Each row comes from the steps of one walk. Every step used is in the known rows, and no mark comes twice. Write the walk behind each row, first mark first.
Known rows
fidipe/lupi/gedi/gesi: [ 22 -25   3   4  13  -5   2   1   4 -14 -24   1  -3  -5  18   4   4   3
  15  -1   3  -6  -5   1  -5  -1 -10  11  14   4   2  -3  -4 -15]
fidipe/lupi/zikuda/mudi/gesi/gedi: [ 22  18   2   6   9  -5   9   1   6  -1 -28 -20 -14 -12 -17  -9  11   6
   7 -11   1 -15 -23   0 -34  -3 -23  11 -21   5   4   4  -8  -3]
gedi/lupi/zikuda/sineb/gesi: [ 12   7   7   6  16  -9   4  12   1 -11  13 -12  -2 -14 -11 -23  30   6
  -2 -12   6 -10 -12   2  16   4 -24  -4   7   6   5 -14   0  -7]
sineb/gesi: [  7   0   2   2   9  -5   5  -1   2  -6   0   3   1 -12 -13   8  -4   1
   3   6  -2  -3 -10  -4   2   1   3  -1  21   1  -2   1  -6   0]
gedi/lupi/zikuda/sineb/gesi/pusa: [ 18   2  10   5  14 -13   8   9   0 -11  17   1  -6 -16 -11 -24  33   9
  -4 -19   3 -10  14   5  15   3 -17  -3   1   9   3 -16 -19 -14]
zikuda/mudi/gesi/sineb: [ 16   9  -4   1   8   3   2   2   2 -13 -10 -16   0  -5 -16   0   9   3
   3  -8  -3  -8  -7 -35 -20   0   1   2  11  -1   0  18 -17  10]
zikuda/mudi: [  1  -1  -3  -2  -4  -1  -1   9   2  -6  -9  -7  -3  -4  -3   1   1   0
  -4  -7  -3  -5  -1  -5 -22  -2  -8   6  -2   0   0   2  -1   9]
gesi/gedi/lupi/fidipe/zikuda: [ 10  12   5   2   8  -7 -10   1   1   3   1 -11 -10  -8  -6   4   5   8
   2 -14   5  -6  -2   8  -1  -1 -23  -5 -17   4   7   2   1 -12]
gesi/pusa/mudi: [  7  -9   1  -2  -4   3   3  -5  -1  -9  -1   4  -6  -5  -4  -5   8   3
  -7 -12  -7   1  25  -7  30  -3  -1   2  -8   4  -3   0 -14   0]
lupi/fidipe/zikuda/mudi/pusa: [ 13  15  10  -2  -4  -5  -3   6   2  -3 -25 -31  11 -18 -11   7   5   9
  -3 -12  -4 -14   0   6 -34  -5  -7   8   0   1   5   9 -11   9]
zikuda/mudi/pusa: [  6  16   3  -4  -8  -2   5   6  -1  -4  -9 -21   2  -9   0   6   3   3
  -2 -11  -5 -11  -3  -2 -26  -3  -7  13   3   2   0   1 -10   9]
gesi/gedi/lupi: [  2  13  -3   0   3  -4  -3   1  -1   3  16   0 -19   2   5   3   2   2
   3 -11   4  -5  -4   0   7   1 -22   0 -16   5   2  -4   2 -11]
fidipe/lupi/zikuda/sineb: [ 13   4   6   7   9   2   2   8   3  -4 -24 -25  -3  -3  -4 -31  28   4
  -2 -14   8  -3  -5   9   0  -1 -22  -4  -5   4   4  -8   0  -1]
lupi/fidipe: [ 4 -3  1  0  1 -2  1  2  1  0  1 -2  8 -2 -9 -3  3  4  4  2  2  4 15  2
 -4 -1  1 -8 10 -2  5 10 -6  3]
sineb/gesi/pusa: [ 13  -6   5   1   8  -8  10  -4   1  -6   3  16  -2 -14 -13   8  -1   4
  -1   1  -4  -2  16   1   0   0   9   0  17   4  -4  -1 -25  -9]
fidipe/zikuda/mudi/gesi/gedi/lupi: [ 16  23   3   2   5  -9  -7   3   2  -3 -10 -16 -19 -16 -14  14  10   7
   0 -15  -1 -23 -21   3 -19  -1 -26  10 -23   5   3  -1  -4  -7]
gedi/lupi: [  1   4   0   0  -2  -7  -3   3  -3  -2  12  -2  -4  -2   5  -3   7   1
  -2  -7   4  -9   8  -4  13   3 -22  -2  -7   5   1  -7   4  -6]
fidipe/zikuda/sineb: [  6   5   6   3   7   6 -10   7   2  -4 -18 -21  -3  -5  -6  -5  20   3
  -6 -11   1  -3 -12  15   2  -1  -1  -3  -1   0   2  -6   1   1]
sineb/gesi/mudi/pusa: [ 15  13   4   0   6  -6   8  -9   1 -16  -8 -13 -10 -17 -16  10   6   5
   0  -4  -8 -10 -15 -11  23  -1   1   5  18   4  -5   4 -17   7]
pusa/gesi: [ 11  -5  -3   1   4   1  19   1  -1  -6   3  -5   0  -6   3   1   9   2
   2   2  -2   0  -6  -6  -7   0   0  -2   7   2   0   2 -11  -4]
pusa/gesi/gedi/lupi: [ 14   7  -5   1   8  -3  17   2  -2  -3  18  -6 -18  -4   7   3   9   4
   5  -9   2  -3 -10  -4   0   1 -21  -2  -8   7   1  -2 -10 -16]
zikuda/sineb/gesi/gedi: [ 13  11   0   1  17   5   5   6   5  -5   1  -8 -17  -6 -17   6  11   2
   6  -6   1   5 -22  10   2  -1   4  -5  24   1  -1   0 -12  -1]
lupi/gedi/gesi: [ 13 -24   2   1  13  -3   2   3   2 -12   1  12   2  -1  18   6   2   2
  15  -1  -1  -2  -9   2  -4   0   8  14   9   0   4  -1  -3 -14]
gedi/lupi/fidipe: [  4   0   2  -1  -1  -9  -3   5  -2  -2  14  -3   4  -4  -4  -6  10   5
   2  -4   7  -4  23  -2   8   2 -21  -9   3   3   6   2  -3  -2]
zikuda/sineb/gesi: [ 11   2   2   2  12   2   4   8   3 -10  -4  -9  -3  -9 -16   0  17   2
   2  -1   1   1 -10   6   8   1   2  -6  33   1  -1  -3 -11   4]
fidipe/zikuda/mudi/gesi/sineb: [ 18  12   2   5  12   2  -7   0   4 -11 -25 -23   1 -13 -18   4   8   6
  -2 -12  -5 -15 -18 -28 -22  -1   1   5  -1   0   1  16 -13   6]
sineb/gesi/gedi/lupi/fidipe/zikuda: [ 18  11   7   5  17 -12  -5   0   3  -2   1  -7  -9 -20 -19  12   1  10
   4  -6   3 -10 -11   4   2   0 -20  -5   4   5   5   3  -6 -12]
gedi/gesi: [ 7 -3 -1  2  6 -4  4  3 -1 -3 -1 13 -1 -4 17 -1  1  2  9  2 -2 -8  2 -5
  6  1  9 -1 13  1 -2  1 -4 -8]
pusa/mudi/gesi/gedi/lupi: [ 15  17  -3   0   3   1   1  -6   0  -8  12 -10 -19  -7 -12   5  14   4
   5 -13  -2 -11 -11 -11  39   2 -24   2 -12   5   0   0  -3  -5]

Which walk is each row?
[ 15 -10   3   1   4  -2   9  -6   1 -16  -2   8  -5 -17 -17   3   4   5
  -5  -6  -9  -2  15 -11  33  -1   2   1  14   5  -6   0 -19  -2] => sineb/gesi/pusa/mudi
[  1   1   3   2   1  -5   3   9   3  -3  -7  -9   2  -7  -2 -19   7   2
  -4 -12  -2  -8 -10  -4 -26  -2 -11  10 -22   2   5  -1   5   4] => lupi/zikuda/mudi
[ 18  15   6   1   0 -13  24  11  -3 -10   9 -30   4 -18   8 -17  24   9
  -3 -19  -1 -21 -10 -10 -25   0 -33  14 -18  10   4  -7 -12  -6] => gedi/lupi/zikuda/mudi/pusa/gesi
[ 12   9   4   3   3  -8   7   5   3  -5  -7 -10   4 -13 -15 -12  15   5
   2  -6  -2 -15 -15  -5 -26   0  -8  12 -17   1   5   3  -3   2] => lupi/zikuda/mudi/gesi
[  8  15   2  -2  -4   0   3  -8  -1  -8  -9 -18 -12  -5  -2   2   9   4
  -1 -12  -7  -7  -4  -6  21  -3  -3   6  -4   3  -3   3 -12   7] => gesi/mudi/pusa
[ 14  19   1   3   8  -3   8   3   5   1  -3  -9 -11  -9 -16  -6  11   6
   6 -10  -3 -10 -28   0 -32  -2  -7  13 -26   1   6   5  -6  -2] => lupi/zikuda/mudi/gesi/gedi
[ 16  11   1   5  12   0   4   3   4 -12  -7 -18   5  -8 -16 -21  15   6
   2 -12  -2 -11 -17 -35 -24   0  -2   6 -10   1   4  15 -11   3] => lupi/zikuda/mudi/gesi/sineb
[ 16  -5  -5   3  15   8  17  -1   0 -14   2 -14   2  -2   3  -7   8   4
   2  -4  -2   5  -7 -37  -4   1   5  -7  14   2  -1  14 -19  -4] => pusa/gesi/sineb
[  7  20   9  -1  -5 -13   4  10  -2  -5   6 -23   3 -13   5 -18  16   7
  -5 -22   0 -22  -5  -6 -19   0 -34  15 -25   8   5 -10   0  -2] => gedi/lupi/zikuda/mudi/pusa
[ 21  19  10   3  14   0  -2  -2   3 -18 -27 -35 -14 -22 -21   5  25   8
  -5 -14  -7 -12 -26   5  26  -3  -2   3  18   4  -2  -3 -17   8] => fidipe/zikuda/sineb/gesi/mudi/pusa
[ 15   4   1  -1  -3  -5   8   1   1  -7  -7   7  -3 -12 -17   8  11   5
   0  -8  -6 -13  19   1 -25  -1   3   7  -1   2  -1   5 -30   1] => zikuda/mudi/gesi/pusa
[ 12   4  -1   0   0   4   3  -7   1 -11  -5  -8   0  -9 -16   2  12   2
   2  -2  -5  -6  -5 -10  32   1  -3   2   4   1  -1   4  -4   7] => pusa/mudi/gesi
[  9  -1   3   6   1  -7   3   7   3  -4 -32 -19  -3 -10  -3 -22   8   3
  -4 -13   3 -11  -5  -5 -27  -3 -30   7 -19   5   2  -3   5   3] => fidipe/lupi/zikuda/mudi
[ 15 -26  -2   1  14  -3   0  -2   4 -23  -8   8 -16  -3  13   2   9   3
  13  -8  -6  -2 -12  -8  22  -1   4  12   0   2   2   2  -4  -7] => lupi/gedi/gesi/mudi
[ 11   2   7   2   8   4  -9   9   3  -4 -17 -22   4  -7 -15  -7  23   7
  -2 -10   4   1   3  17  -2  -2  -2 -10   9  -2   7   4  -6   5] => lupi/fidipe/zikuda/sineb
[ 14 -22   4   2   6   0  -1  -2   4 -10 -23 -13  -1  -1   2   4   1   0
   6  -4   5   2  -7   5 -10  -2 -19  13   0   3   4  -4   0  -6] => fidipe/lupi/gedi
[  3   1   3   2   0  -4 -10   6   3  -4 -26 -15  -3 -12  -5   5   1   3
  -9 -11  -4 -12 -13   1 -25  -4  -9   9 -14   1   1  -1   4   7] => fidipe/zikuda/mudi
[ 16   2   5   6  17   1  -8   1   5 -18 -27 -20 -19 -18 -23   1  23   5
  -7 -11  -5  -7 -25   3  31  -2  -2  -5  13   2  -2  -2  -8   8] => fidipe/zikuda/sineb/gesi/mudi
[ 18 -23   0   2  22   4   0   1   3 -20   1   3   2   2  18  -3   2   4
  16  -7  -1   3 -11 -30  -1   1  13   9  16   1   3  11 -10 -13] => lupi/gedi/gesi/sineb
[ 16   5   4   0   1  -5   9  -7   0  -2   3  13   0  -8 -14   6  10   5
   3  -1  -4  -7  20   5  -2   1  10   3   1   1  -1   3 -27  -9] => mudi/gesi/pusa
[  9   0   6   7   5  -6   4  -1   2   0 -22 -14   0  -6   1 -23   8   3
  -1  -6   6  -6  -5  -2  -5  -1 -21   2 -16   5   2  -5   6  -6] => fidipe/lupi/zikuda
[  9  -3  -2   3  10  -4   3  -6   3 -16  -8   0 -16 -13 -18   5   4   2
  -1   0  -7  -3 -11 -13  28   0  -1  -3  14   2  -4   4  -8   7] => sineb/gesi/mudi
[ 10  11   0   3  12  -8   2   1   1  -3  16   3 -18 -10  -8  12  -1   3
   5  -4   2  -6 -15  -4   9   2 -18  -1   6   6  -1  -5  -4 -12] => sineb/gesi/gedi/lupi
[ 18   6   8   2   1  -8  -1  -1   2  -5 -22  -3  -3 -20 -19  12  12   8
  -5 -11  -8 -19   7   7 -28  -3   2  11 -13   3   0   3 -25  -3] => fidipe/zikuda/mudi/gesi/pusa
[ 18  -1  10   5  16  -4  12   6   3  -9   4   2  -2 -14 -16 -21  26   8
  -2 -11  -1  -1   6   9   2   0   5  -1   7   4   2  -8 -23  -9] => lupi/zikuda/sineb/gesi/pusa
[ 20   8   5   7   4  -9   8   3   4  -6 -32 -21   0 -15 -16 -15  16   5
   2  -8   2 -19 -10  -4 -27  -1 -25   9 -12   4   3   1  -5   3] => fidipe/lupi/zikuda/mudi/gesi
[ 22  12   1   0  10   7  22  -3  -2 -12   3 -28   6  -6   5  -4   9   7
   4  -7  -3  -1  -9 -33  -8   0   5   0  19   3  -2  14 -27  -3] => mudi/pusa/gesi/sineb
[ 13  19  -1   1   7   2   6  -6   2   4   4   0 -13  -3 -14  12   3   3
  11   0   0  -3 -18   4  -6   1   6   3  -3  -1   1   7 -11  -6] => mudi/gesi/gedi
[ 13  18  10  -2  -5 -13  -7  10  -1  -5 -10 -32   7 -21  -7   4  12  10
  -5 -21   0 -23   8   2 -21  -2 -31   7  -6   6   6   1  -8   4] => gedi/lupi/fidipe/zikuda/mudi/pusa
[ 19  18   9   4  14  -2  10   1   3 -17  -8 -29 -10 -18 -18 -19  32   8
  -1 -17  -5  -8 -23  -1  25  -1  -5   4   9   5   2  -4 -16   7] => lupi/zikuda/sineb/gesi/mudi/pusa
[  9  31   6  -1   0 -10   5   8   0   1  11 -24 -13  -9   5 -12  11   7
   0 -26   0 -18 -17  -2 -23  -2 -34  17 -33   8   5  -7  -1  -7] => gesi/gedi/lupi/zikuda/mudi/pusa
